Known rows, with every way that one mark hangs from another
tosi{sasa{bomif divuz}}:  0.74 -1.76 -2.12 -1.26 -0.23 -2.27 -1.09  0.18  0.90 -1.24  0.48  1.84  1.32 -0.75 -3.88 -3.70 -0.24  4.65 -1.51
tosi{sasa{bomif divuz gegasen}}:  1.08 -2.39 -2.72 -1.56 -1.83 -1.75  1.04 -0.55 -0.89 -0.49  1.32  2.98  2.31 -2.06 -3.40 -2.64 -1.39  4.19 -2.00
tosi{sasa}:  0.64 -1.03 -3.29 -0.65 -1.38 -1.49 -0.85  4.41  0.55 -1.10  0.26  0.71 -3.12  0.85 -1.89  0.18 -1.00  6.33 -1.66
bomif{sasa{divuz}}: -1.49 -1.90 -3.67  0.52 -2.17 -2.36 -0.95 -0.26  1.83 -1.27 -2.25  1.71  1.81  4.41  0.50 -2.91 -4.25  8.91 -0.83
bomif{gutu{gegasen} sasa{divuz tosi}}:  0.02 -0.63 -4.87 -0.58  0.17 -2.85  0.01 -0.87  4.48  3.66 -3.15 -3.02  1.52  2.68  1.60 -3.26 -2.83  8.98 -0.73
tosi{sasa{bomif gegasen{gutu}}}:  2.03 -1.74  2.14 -1.54 -1.24 -0.92  0.65  3.42 -0.97 -2.33  2.27  2.10 -0.12 -5.65 -4.20 -2.27 -0.78  0.35 -2.50
gutu{gegasen}:  0.19  0.01 -9.02 -0.07 -0.18 -2.48  0.51  4.32  1.38  1.20 -2.95 -2.25 -1.32  1.12 -0.05  3.83 -2.56  8.31 -1.70
zaluro{gutu}:  0.89  1.28 -4.90  0.97  0.30 -1.84 -0.74  0.60 -0.14 -1.44 -1.33 -0.69 -5.14  5.12  0.88 -0.68 -2.48  3.09 -1.92
zaluro{gutu sasa}:  0.84 -0.62 -2.38 -0.13 -0.78 -0.60 -0.28  0.82  1.38 -2.17 -0.94 -2.24 -5.89  7.56  0.69 -0.77 -3.75  0.84 -1.23
bomif{gutu sasa{divuz gegasen tosi}}:  0.20 -1.50 -1.08 -0.66 -2.12 -1.78  1.72 -2.41  1.32  2.52  0.25  0.57  1.85  3.05  2.48 -3.15 -3.57  6.30 -1.35
bomif{gutu sasa}:  0.33 -0.04 -4.13  1.02 -1.05 -0.23 -1.46  1.00  3.40 -1.10 -0.33  1.38  0.36  2.88  1.82 -0.65 -4.25  5.73 -0.29
gegasen{gutu}:  0.71 -0.22  2.00 -0.97 -0.91 -1.53  0.29  3.79 -1.16 -1.08  0.50  0.35 -2.83  0.43 -1.22  1.25 -1.97  4.23 -2.12
zaluro{sasa}: -0.05 -2.33 -1.58 -0.89 -2.29 -0.55  0.54  3.44  1.58 -1.79  0.22 -1.31 -2.78  5.82  0.08  2.31 -3.37  3.89 -0.96
tosi{sasa{gegasen}}:  0.96 -1.63 -4.06 -0.93 -3.01 -0.92  1.27  3.71 -0.99 -0.46  1.24  1.99 -2.24 -0.92 -1.49  1.47 -2.06  5.98 -2.28
divuz{sasa}: -0.88 -2.72 -5.12 -1.56 -1.59 -1.45 -1.18  2.95  0.06  0.76 -0.74  0.66  1.52  3.37  0.19  1.76 -1.43  6.50 -1.27
bomif{sasa}: -1.00 -1.29 -3.60  1.31 -1.96 -1.70 -1.40  2.88  2.53 -2.84 -2.09  0.91 -0.46  3.32  1.31 -1.39 -3.87  6.59 -1.14
tosi{sasa{bomif divuz gegasen{gutu}}}:  1.57 -2.28  2.03 -2.54 -1.57 -1.62  1.19  0.03 -1.66 -0.83  1.90  3.01  1.92 -4.57 -4.77 -3.63 -1.19  2.72 -2.25
divuz{sasa{bomif}}: -0.40 -2.91 -4.17 -1.26 -0.11 -1.64 -1.71  2.09  1.04 -0.89 -0.06  0.18  3.78  0.94 -0.91 -0.39 -0.31  2.51 -1.33
sasa{bomif divuz gegasen tosi}:  0.50 -2.35  0.73 -1.36 -0.69 -3.60  2.94 -2.10 -1.20  1.30  0.72 -0.67  1.90  0.91 -0.35 -3.12  0.09  2.38 -3.16
tosi{sasa{bomif{gutu} divuz gegasen}}:  2.08 -1.20 -3.25 -1.89 -1.00 -0.56  1.12 -1.59 -0.01  1.19  3.01  3.49  2.71 -2.50 -3.05 -2.28 -1.52  3.54 -1.29
sasa{bomif divuz gegasen{gutu}}:  1.12 -1.79  1.63 -1.90 -1.29 -1.94  2.40 -1.55 -2.58 -0.52  1.50  2.07  3.38 -2.49 -2.63 -1.65 -2.49  1.89 -2.38
zaluro{gutu sasa{bomif gegasen tosi}}:  1.59 -1.80  2.12 -0.75 -0.21 -1.64  1.60 -0.67  1.22 -2.03  0.26 -4.04 -4.27  3.95  0.75 -4.14 -1.20 -4.47 -2.69

Rows
 1.95 -0.43 -6.31 -1.60  1.18 -1.58 -0.69 -0.19  2.67  1.66  0.20  0.30  2.53 -2.40 -3.70 -2.43 -0.76  5.65 -0.62
tosi{sasa{bomif{gutu{gegasen}} divuz}}
 0.31 -4.16  2.59 -2.28 -1.86 -2.18  2.93 -1.43  0.73  0.02  1.24 -2.38  1.17  3.37 -0.58 -2.50 -1.42  0.41 -2.15
zaluro{sasa{bomif divuz gegasen tosi}}
 0.37 -0.18 -4.77  0.24  0.51 -2.15 -0.61  2.39  5.23  2.09 -2.59 -3.56 -0.64  1.33  2.42 -1.76 -2.27  6.87 -1.03
bomif{gutu{gegasen} sasa{tosi}}
-0.44 -3.37 -0.17 -1.68  0.72 -3.04 -1.30  2.08  1.59  0.17 -0.25 -1.91  2.12  1.50 -0.03 -2.82  2.05  1.69 -2.15
divuz{sasa{bomif tosi}}
 1.53 -1.38 -1.23 -0.82  0.10  0.43 -0.23  0.89  3.35 -1.89  2.09 -0.69  0.28  3.03 -0.58  0.57 -2.54 -1.07 -0.30
zaluro{sasa{bomif{gutu}}}
 0.39 -3.49  0.03 -2.50 -1.30 -1.07  0.52  2.03 -1.44 -0.54  1.28  1.74  4.54 -3.04 -1.89 -0.56 -1.31  0.42 -2.14
divuz{sasa{bomif gegasen{gutu}}}
 0.30 -3.30  2.50 -3.22 -3.97 -0.64  3.23  0.08 -1.58  0.24  1.05  0.57  0.19  2.84 -1.68  0.90 -4.52  3.97 -1.45
zaluro{sasa{divuz gegasen{gutu}}}
-0.58 -2.77  4.61 -1.35 -2.89 -3.09  1.85 -0.18 -0.16  0.42 -1.12 -0.01  0.77  0.87  0.42 -5.03 -2.94  6.00 -2.57
bomif{sasa{divuz gegasen{gutu} tosi}}
 0.70 -2.15 -0.67 -1.93  1.38 -1.85 -1.30  0.46  2.36  1.87  1.21 -1.73  2.58  1.07  0.52 -1.89  1.50  0.76 -1.59
divuz{sasa{bomif{gutu} tosi}}
-0.07 -1.01 -0.34 -0.34 -0.66 -2.22 -0.35 -2.03  3.19  1.87 -0.78 -0.65  0.61  4.87  2.12 -4.26 -2.53  6.76 -0.86
bomif{gutu sasa{divuz tosi}}
 2.17  0.06 -4.39 -0.09 -0.30 -0.16  1.67 -0.20 -0.03 -0.30  3.07  1.86  2.27 -1.53  0.15  1.66 -2.57 -0.01 -1.70
sasa{bomif{gutu} gegasen}
 0.39 -3.77  4.03 -2.96 -0.63 -2.38  0.90  2.08 -1.02  0.96  1.14 -0.92  2.63 -2.57 -1.11 -2.59  0.92 -0.34 -3.00
divuz{sasa{bomif gegasen{gutu} tosi}}
 1.36  0.05 -3.37 -0.85  0.97 -1.27  0.00 -2.74  1.02  0.69  1.57  1.70  3.24  1.70 -1.16 -1.18 -1.67  3.18 -0.75
sasa{bomif{gutu} divuz}
 1.44 -0.45  0.86 -1.28  1.80 -2.75  0.53 -3.00  1.62  2.23  1.47 -0.99  1.26  2.12 -0.20 -3.78  1.13  2.23 -1.80
sasa{bomif{gutu} divuz tosi}
 0.66 -2.00 -4.39 -2.07  1.99 -2.42 -0.74  1.53  3.31  3.13 -0.84 -3.54  3.18 -0.39  0.07 -1.05  1.38  2.60 -1.42
divuz{sasa{bomif{gutu{gegasen}} tosi}}
 1.71 -1.10  0.19 -1.73  0.05 -2.29  2.91 -3.48 -0.37  2.87  2.33 -0.53  2.39  0.55  0.26 -2.33 -0.30  1.53 -2.32
sasa{bomif{gutu} divuz gegasen tosi}
 1.82 -0.83 -2.76 -1.43  0.52 -1.11 -0.89 -1.24  1.65  0.36  2.17  2.29  1.51 -0.84 -3.35 -3.18 -0.37  3.83 -0.87
tosi{sasa{bomif{gutu} divuz}}
-1.16 -2.87 -0.25 -0.36 -3.11 -3.30  1.77 -0.90  0.71  0.69 -1.54  0.11  1.12  3.40  1.82 -4.01 -3.12  7.33 -2.28
bomif{sasa{divuz gegasen tosi}}
 0.95 -1.86  2.96 -1.31  1.03 -2.83  0.01 -3.23  2.17 -1.09 -0.79 -4.09 -3.11  6.58 -0.47 -6.61 -0.50 -1.78 -1.92
zaluro{gutu sasa{bomif divuz tosi}}
 2.56 -0.65 -3.27 -0.94 -0.67  0.04  0.51  1.33  0.70 -0.45  3.16  2.50  0.63 -3.50 -2.29 -0.69 -1.46  1.19 -1.52
tosi{sasa{bomif{gutu} gegasen}}
-0.17 -3.45  3.02 -3.28 -2.09 -2.31  1.72  3.24 -1.99  2.43  0.55 -1.29  0.20 -0.12  0.08 -0.21 -0.45  3.45 -2.95
divuz{sasa{gegasen{gutu} tosi}}
 0.93 -2.86 -1.47 -2.34 -0.20 -1.38  0.79  0.22  0.49  2.56  2.07 -0.75  3.52 -0.30  0.74 -1.00  0.46  0.42 -2.05
divuz{sasa{bomif{gutu} gegasen tosi}}
 0.71 -1.66 -4.81 -1.40  0.63 -0.55 -1.84  0.57  1.76  0.70  1.21  0.70  4.36  0.81 -0.44  0.34 -0.82  1.79 -0.60
divuz{sasa{bomif{gutu}}}
